Known rows, with every step that occurs
lodumo-gemol: [-12.3   5.5  -3.6  -4.8  13.9  39.4  -6.4  25.7   9.2 -20.9   6.1 -18.0
   8.6  10.9   8.1   7.2  17.6 -20.5   4.7  -8.1 -12.0   2.7 -11.5   2.5
   1.5   4.2  -7.9  14.4 -30.0 -34.2 -11.0   1.3]
gemol-lodumo-vadu: [-16.6  -4.4 -10.8 -16.3   4.1  37.6   5.5  23.4  -1.9 -13.4   8.8  -9.0
   0.5  -5.5  -4.6  11.9  26.8 -20.4  18.2  -5.0  13.0   8.4  -5.3   2.6
   9.9   8.5  -7.4  12.2 -17.2 -27.1  -9.5  -6.9]
lodumo-vadu: [-21.2   0.1   3.0  -9.0   5.1  30.1   1.8  18.7  -2.1 -17.5  12.4 -11.9
  -5.3  -3.2   8.2  12.4  25.2 -16.8  12.8  -3.8   4.1  -1.4   0.9  11.2
   6.9   5.6  -3.3  -5.8 -26.9 -25.6 -15.5  -4.1]
vadu-safav-goketob-lodumo-foso: [ -3.4 -28.9   8.1   9.5   8.5  55.9 -11.8  40.8 -10.5  20.7   0.2 -25.9
  34.3   4.9   5.4  25.8  -0.5  -4.5  15.7 -20.0 -11.8  -6.3  18.8  -6.1
  13.5  29.8 -35.6  21.3 -25.3 -38.8  -7.4  22.7]
foso-lodumo-gemol: [ -8.6  -7.1  -7.4  -6.3  12.6  44.2  -1.9  29.5  12.9 -11.3  -6.2 -15.8
  16.5   0.6   0.0  17.7  23.4 -21.2   0.3 -13.9  -5.7  12.6 -11.1  -0.9
   4.1  10.2  -6.7  23.8 -20.0 -31.9 -11.0  -3.2]
goketob-lodumo-foso-safav: [-12.4 -19.4   8.4   8.3  10.9  38.3  -7.5  23.0   7.1  15.4   2.0 -16.9
   4.3   1.0 -12.2  31.1  22.0 -22.4  -5.4 -11.7 -11.9   0.2   7.3   7.0
   1.6  17.5  -7.9  18.9   6.3 -43.1 -10.7   9.5]
duset-safav-goketob-lodumo: [  1.2 -35.9   1.9   8.3  -3.8  40.0   0.8  37.5  -7.0  12.1  -8.7 -19.1
  20.5  13.7  20.3  15.3   6.5  -4.4  16.3 -17.1   7.7  -0.3  18.1  -5.8
  11.8  21.8 -15.9  21.8 -17.8 -39.3  -8.3   3.3]
duset-safav: [ -6.0 -10.6   5.8   1.3   1.2  12.4  -3.3  32.5  -2.9  -7.8  -2.4 -16.1
  10.3  10.3  18.0   7.0   6.1 -20.1  12.6 -15.4   5.0  -0.2  13.2   0.5
   1.6   6.8  -0.2   8.0 -24.5 -35.0  -9.1   0.1]
vadu-lodumo-foso-safav-goketob: [ -6.7 -27.1  -6.2  10.2  18.5  41.9 -14.2  39.3  -7.8  16.7   0.9 -13.2
  16.0   6.7   1.2  38.4   0.9 -14.4   0.7 -17.0 -17.4   5.9  14.3   8.7
  -0.8  22.0 -22.9  17.9  -4.4 -25.9  -5.8  17.3]
gemol-lodumo-goketob-safav: [-25.3  -6.4  -9.3  -4.9   8.7  35.1   2.6  29.5   1.5   8.4  -7.3 -10.0
  17.2  -7.5  -6.9  26.2   8.5 -32.3  19.1 -20.6   0.4  -2.0   8.0  -2.6
  13.8  15.1  -9.1  16.7  -7.9 -27.7  -0.5  -2.3]
goketob-safav-foso: [-18.7 -29.3   6.4   8.1  17.4  31.5 -12.6  27.3  -8.6   7.2 -14.4 -16.6
  20.4   5.9  11.9  31.2  10.7 -16.8   5.2 -15.4  -9.4 -20.4  12.3  -6.0
  13.4  13.2  -1.4  12.5 -24.9 -25.0  -3.3  10.7]
vadu-safav-foso: [ -8.3 -20.3   9.6   8.6  12.5  27.9 -14.5  32.7 -13.6  -2.4 -11.3 -25.6
  32.5   7.8  15.9  20.2   1.0 -10.8  13.6 -17.3  -6.9 -17.3  13.4  -6.5
  10.7   9.2 -11.9   9.7 -32.8 -24.1   2.7  15.0]
gemol-lodumo-goketob-safav-vadu: [-29.5 -18.6  -3.3 -22.6   1.1  42.7  -4.5  33.2  -2.5  -1.4  -9.1  -8.2
  21.4  -5.2   0.7  30.5  13.3 -27.2  22.6 -12.7   6.4  -7.2  14.2  -6.9
  25.8  11.2  -6.3  15.4 -13.5 -22.2  -5.4  -3.2]
goketob-safav: [-17.8 -17.5   8.0   9.7  13.1  24.1  -5.0  27.9  -1.3  -1.0 -17.2 -18.6
   7.7   4.2   7.3  19.8  14.9 -20.6   8.1  -9.7 -14.2  -8.3  10.0   9.4
   4.1  13.0  -0.8  13.0 -22.8 -32.3 -12.0   0.0]
duset-safav-foso-lodumo-gemol: [ -2.9 -23.4  -9.2  -9.1   4.2  42.4  -9.3  38.9   0.9  -0.1  -7.0  -6.6
  40.1   2.8  14.6  28.1  11.1 -21.1  -3.5 -30.6   8.2   7.5   5.4 -26.6
  13.5  10.5  -5.0  25.9 -24.2 -32.9   0.7   5.5]
goketob-lodumo-vadu-safav: [-13.9 -17.3  13.0   2.7  -7.0  42.4  -3.1  30.7  -4.1  -3.0  -7.6 -24.0
  20.8 -10.5   3.1  10.7  23.0 -12.3  16.2  -5.8  -0.4   3.1  15.5   8.1
   8.1  18.5 -12.5  10.3 -26.6 -36.6 -11.7  -1.0]
foso-lodumo-vadu-safav-goketob: [-11.2 -28.0  -0.7  -3.1   2.8  48.3  -2.2  37.5 -14.2   2.9  -8.3 -16.3
  28.9 -12.1  16.4  31.9  17.6  -5.7  13.8 -20.1   5.3   8.1  17.1  -3.5
  17.4  21.4 -23.3   6.7 -28.1 -24.3  -7.6  -3.6]
duset-safav-foso-lodumo-vadu: [-11.8 -30.8  -4.8 -12.9  -5.0  33.3  -2.0  31.6 -10.8   4.1   1.2  -1.6
  25.6 -11.5  15.7  33.7  19.9 -17.8   3.0 -25.7  23.7   4.3  17.9 -19.0
  17.6  11.7   0.4   5.6 -21.8 -25.7  -3.5   1.9]
goketob-safav-vadu-lodumo: [-15.5 -38.5   7.5  -3.6   4.2  36.6 -11.3  44.6  -8.1  -6.8 -29.2 -18.7
  24.8   2.9   5.9  22.3   8.8 -14.0  15.6   1.1 -10.1  -4.3  23.4  12.6
   5.2  15.3  -2.1  23.6 -26.2 -21.0 -16.5   7.0]
foso-lodumo-goketob: [-17.5  -4.4  -2.5  -5.7   8.5  26.4   8.7  22.2   4.9   2.9  -1.1 -12.8
  10.3  -9.1  -2.4  23.5  13.0 -24.7  11.2 -20.2   7.8   0.4   4.7   4.3
   9.2  10.4  -3.4   1.8  -7.0 -21.2  -5.8   0.9]

Rows
[-12.8 -26.8   0.0  -2.7  -1.0  57.5   4.3  24.3  -6.1   1.8   6.1 -15.4
   5.3   0.8  10.7  19.5  26.3  -2.4  15.9  -4.9   5.6  -1.4   6.3   2.7
  17.3  20.6 -19.0   6.4 -20.5 -30.0 -13.6  -1.8] : safav-goketob-lodumo-vadu
[-17.0 -16.9  -5.0  -6.6  12.1  34.2   2.3  21.6  -2.1   9.7   1.5  -9.5
  22.9  -6.9   1.7  36.6  10.3 -21.4   8.1 -26.5  11.9 -11.3   7.0 -10.6
  18.8  10.4  -3.6   0.4  -9.6 -15.1   4.2  12.3] : safav-foso-lodumo-goketob
[-14.0 -16.8   1.6 -19.8 -11.1  26.5  -6.1  46.0  -8.6  -8.7  -3.5 -10.2
  29.4   0.9  14.7  17.5  -7.7 -22.3  22.9 -14.9  12.6   1.2  30.3   1.9
   7.8   8.5  -3.7   6.3 -20.3 -18.1  -8.4   8.5] : duset-safav-vadu-lodumo-goketob
[-18.4  -2.4   8.2  -2.3   0.9  29.3  -6.5  29.9  -8.9 -15.7   1.4 -19.5
  15.1  -7.9  12.0  12.2  16.7 -16.6  16.1 -10.2  -2.0   0.5  13.3   8.5
   6.2   9.4 -10.8  -2.4 -35.2 -28.7 -10.7  -1.8] : lodumo-vadu-safav
[ -5.9 -26.6   0.8   1.4  12.4  56.5  -3.1  29.8  -4.2  19.1  11.9 -18.1
  13.3   9.1   1.6  25.0   8.0  -5.9  12.1 -13.3  -6.0  -7.1   5.7  -3.2
  14.7  25.7 -27.4  17.5 -16.1 -35.6 -11.9  20.2] : safav-goketob-lodumo-foso
[-13.2 -19.2  -6.3 -10.2   4.2  44.6  -9.2  33.7 -14.7  -2.8  -1.5 -14.1
  34.3  -7.4   4.2  25.0  14.2 -16.0  17.7 -18.1   9.4  -2.1   9.0 -14.6
  19.2  11.6 -15.5  14.0 -28.5 -24.4   4.8   4.8] : gemol-lodumo-vadu-safav-foso
[-25.0 -19.1 -10.6  -4.9  12.8  41.4  -4.9  28.2  -5.8  17.2  -7.3  -6.6
  29.1  -4.6  -2.9  36.9   5.0 -29.7  14.8 -26.9   3.0 -12.8   9.9 -17.2
  22.7  12.8  -9.4  16.4  -9.6 -21.0   7.9   7.8] : gemol-lodumo-goketob-safav-foso
[ -8.1 -27.2   3.2 -11.0   4.0  32.6  -7.1  39.7  -5.7 -17.9 -13.7 -21.4
  15.9   8.4   4.4  11.1   8.4  -9.9  18.7   5.2  -0.9  -3.5  10.3  15.3
   2.1   9.7  -3.2  16.9 -25.7 -17.6 -15.9   8.9] : safav-vadu-lodumo
[-33.5 -15.0  10.0 -15.6   1.6  35.0  -6.9  28.7  -4.1  -7.3  -5.4 -11.8
  15.4  -2.7  13.2  31.6  10.8 -22.9  17.2 -11.1  -2.4 -16.7  20.5   0.9
  21.5   7.8  -1.2  -2.0 -21.7 -20.9 -11.5   2.7] : lodumo-goketob-safav-vadu
[-18.0 -13.4   0.1 -17.1   1.1  35.1  -3.2  36.3  -4.7 -15.4  -2.4 -16.0
  18.0  -0.2   3.8  17.3   0.3 -18.1  22.7  -4.7   3.6  -6.3  15.3  12.7
   8.2   6.7  -5.8   3.9 -18.8 -11.5 -10.6  10.2] : safav-vadu-lodumo-goketob
[-15.8 -14.5   5.8  -4.2  -3.4  41.5   5.4  20.7   2.7  -5.7   3.3 -17.2
  -0.4  -5.0  -1.4   9.9  31.3 -13.7  12.2   0.1   5.9   2.0   2.9   9.9
   8.2  14.9  -4.8   6.8 -17.3 -33.5 -16.8  -2.4] : goketob-lodumo-vadu
[ -4.1  -3.2  -9.2  -2.9  11.7  42.0  -6.5  37.7   6.9 -17.0  -7.2 -18.8
  19.7   8.1  -2.0   5.3   6.8 -19.6   8.2  -5.8 -16.5  13.0  -7.2  10.9
  -9.6  12.3 -11.7  25.5 -27.5 -27.9 -11.7   6.5] : vadu-lodumo-gemol
[-16.9 -26.7  -1.6 -12.8   4.5  54.4 -16.5  48.2   1.0 -17.8 -22.4 -16.4
  33.0   3.2   6.7  21.4  10.4 -18.5   8.1  -2.7 -19.4   5.0  11.2   4.1
   4.7  14.1  -8.4  31.4 -32.4 -26.1 -15.4   4.0] : goketob-safav-vadu-lodumo-gemol
[-20.2 -21.7  10.8  -5.8   5.4  25.1 -12.5  24.1  -2.0 -18.3  -7.9 -17.5
  -0.2  10.5  12.4  26.9  27.5 -16.3   2.4  -1.4  -3.9  -7.8   8.3   9.4
   8.5  -0.6   6.3   7.5  -7.9 -26.3 -10.6  -6.2] : foso-safav-vadu
[ -9.3 -16.0  -4.1 -18.2   3.4  51.0 -12.9  43.1   3.7 -28.8  -6.9 -17.3
  24.7  10.2   5.2  10.8  10.4 -13.7  12.5   1.4  -9.6   7.3  -1.1   6.9
   3.5   8.4  -8.8  25.7 -32.9 -23.0 -16.2   6.2] : safav-vadu-lodumo-gemol
[-13.6 -42.5   1.3   7.1  15.3  35.9  -6.8  29.7  -4.9  17.8 -27.1 -13.0
  28.7  -4.5   4.4  41.6  17.7 -18.0   0.2 -20.7  -2.2  -9.9  13.2  -8.8
  15.9  18.0   0.6  23.1 -16.1 -24.6  -1.8   6.0] : goketob-safav-foso-lodumo
[ -5.7 -35.0   4.5   6.5  11.6  33.6 -10.5  36.0 -11.3   7.8 -22.5 -22.9
  41.2  -2.6   6.7  30.6   8.0 -11.8   8.8 -22.7   0.6  -7.1  13.7  -8.6
  13.1  14.1  -7.8  19.0 -24.7 -23.2   2.7  10.4] : vadu-safav-foso-lodumo
[ -5.3 -20.0  -4.9 -20.7  -7.0  42.7 -14.4  51.6  -1.1 -23.7  -8.9 -12.0
  36.4  10.1  17.2  10.0   2.0 -17.8  10.9  -8.6  -0.9  12.9  13.9  -3.0
   3.2   7.3  -7.4  27.7 -34.6 -29.8 -13.5   4.9] : duset-safav-vadu-lodumo-gemol
[ -2.5 -22.6   1.2   7.5   3.3  66.2 -10.9  42.2  -1.3  -0.4 -12.1 -29.5
  38.7  10.8  14.8  15.4   7.6  -4.2  13.0 -16.2 -16.1   3.3   6.6  -7.2
  11.1  23.4 -31.5  29.9 -29.9 -41.4  -4.9   4.6] : vadu-safav-goketob-lodumo-gemol
[ -8.2 -15.1   0.4   6.6  16.6  26.5 -13.4  34.6   2.0   7.7  -1.5 -14.5
  10.4   0.6 -11.7  29.5   7.0 -26.5  -3.2 -13.1 -17.1   7.9   9.4  15.2
 -12.3  15.4  -9.9  18.5   0.1 -29.0  -9.4  14.9] : vadu-lodumo-foso-safav
[-17.0  -4.8   5.6   4.5  18.8  24.3 -13.0  21.9   2.5   3.7  10.5 -11.8
  -0.3   3.2  -2.5  31.4  16.6 -26.5  -5.7 -15.2 -14.3  -1.7   5.5   7.7
  -0.3   8.3  -6.6   6.7  -3.2 -35.9  -8.9   8.8] : lodumo-foso-safav
[-16.8 -33.0   1.0   5.6  -0.1  53.3  -1.1  21.7  -4.7   7.5  -1.3 -14.8
   1.2  -1.1   7.6  33.5  35.5  -9.3   1.5  -7.9   1.0   3.7  10.5   5.1
  13.1  19.6 -13.4   8.2   0.4 -34.4  -9.6  -9.0] : foso-safav-goketob-lodumo-vadu
[-11.7 -21.1   9.6 -16.9  -5.8  22.6  -9.3  35.5  -7.5 -18.3  -2.4 -14.8
  14.8  12.1  25.4  13.0  10.7 -13.8  16.5  -8.4  12.3  -6.1  18.3  -4.2
  12.3   3.3   2.6   9.1 -29.7 -29.7 -13.6   1.6] : duset-safav-vadu
[-15.0 -17.1   0.0   5.5  20.7  39.5 -13.7  25.2  -6.2  12.3  13.7 -11.3
   5.1   9.8   9.0  40.6  12.4 -16.0  -1.9 -20.1 -14.0  -4.8   7.0  -0.4
   8.5  14.8 -20.0   6.3  -5.9 -31.3  -6.0  11.8] : lodumo-foso-safav-goketob
[-24.2 -16.1   1.4   0.9   8.6  29.2   4.5  27.8   3.1  13.7 -16.5 -10.8
  19.1 -15.0  -1.3  35.8  14.3 -29.4   7.2 -24.8  -1.7  -0.9  15.7   1.8
  12.5  17.1  -2.7   8.0  -7.5 -25.0  -6.0  -2.8] : foso-lodumo-goketob-safav
[-11.8 -20.9 -13.8  -1.1  19.1  47.2  -9.9  30.2  -4.2  16.8   9.2  -9.1
   9.6   7.3  -4.1  41.4  12.9 -19.0   4.5 -20.7  -4.1   5.1   1.3  -9.0
  11.5  17.8 -23.3  24.1   4.6 -32.9  -0.7   7.1] : gemol-lodumo-foso-safav-goketob
[-13.9 -21.1   2.9   0.6   7.9  34.2  -5.9  32.5  -8.7  12.3  -9.4 -16.2
  43.9 -11.6   6.2  37.4   1.5 -20.1  11.5 -32.6   5.4 -10.4  19.1 -12.3
  18.6  14.3 -11.7   4.6 -17.7 -18.3   8.5  13.2] : vadu-safav-foso-lodumo-goketob
[-16.8 -29.9  13.3  -7.8   2.7  47.2 -14.7  28.0   3.4   4.1   2.0 -16.6
   7.8   3.1  -4.7  35.5  26.3 -16.6  -1.4  -3.6  -5.2  -6.2  13.0   2.6
  12.7  12.8  -5.7  19.2   0.5 -38.0 -14.7   9.1] : goketob-lodumo-foso-safav-vadu
[-11.9 -19.1 -10.7  -7.2   2.2  51.5  -3.1  38.6 -16.1  -1.9  -1.4 -16.9
  26.4  -2.7  10.8  21.2  13.6  -8.1  27.0 -16.5   6.6   7.8  10.4  -8.9
  19.7  17.8 -28.8  16.0 -27.7 -26.7  -0.7  -3.5] : gemol-lodumo-vadu-safav-goketob
[ -5.4 -19.8  -6.7   1.5   7.6  67.0  -2.7  31.8   4.5  -1.8  -0.5 -21.2
  19.7  15.1  10.5  15.2  16.6  -4.6   8.0  -8.7 -10.2   1.8  -6.5  -5.5
  11.9  20.3 -23.4  27.1 -22.0 -39.2 -10.1   3.2] : safav-goketob-lodumo-gemol
[ -2.9 -32.3   1.7   9.7   7.5  48.8   3.6  27.9  -3.8   9.0  -7.4 -24.6
   9.4  13.7   8.7  16.4  15.2  -0.9  15.3  -5.6  -1.3  -7.1   4.3   3.1
  11.0  22.5 -17.2  19.3 -15.8 -31.8  -9.7   5.0] : safav-goketob-lodumo
[-23.6 -15.9  11.0 -13.9  10.8  33.6 -18.9  26.4  -1.2  -7.2  10.9 -12.6
   3.2   4.8   4.4  37.4  20.0 -21.4  -2.4  -8.7  -8.0  -8.3  10.8   2.1
  10.8   4.2  -2.8   6.6  -7.7 -31.1 -13.2   9.4] : lodumo-foso-safav-vadu
[-13.7  -2.2  -4.4  -0.7   8.0  25.3   3.2  30.8  -0.5  -2.6  -2.4 -16.7
  13.8  -2.0  -3.2  13.1  -3.1 -25.0  19.7 -12.0  -2.3   1.3   8.7  16.7
  -4.0  11.6  -8.8   3.7 -12.6 -16.8  -7.5  10.1] : vadu-lodumo-goketob
[-19.2 -20.2  -4.5 -19.5   8.9  42.5 -15.4  31.2  -0.2  -1.7   7.1  -9.2
   9.0   2.8  -7.8  38.2  22.4 -24.8   6.3  -9.6   0.8   1.7   4.9  -6.2
  14.3   6.7  -7.9  24.2   0.6 -30.2  -7.5   5.1] : gemol-lodumo-foso-safav-vadu
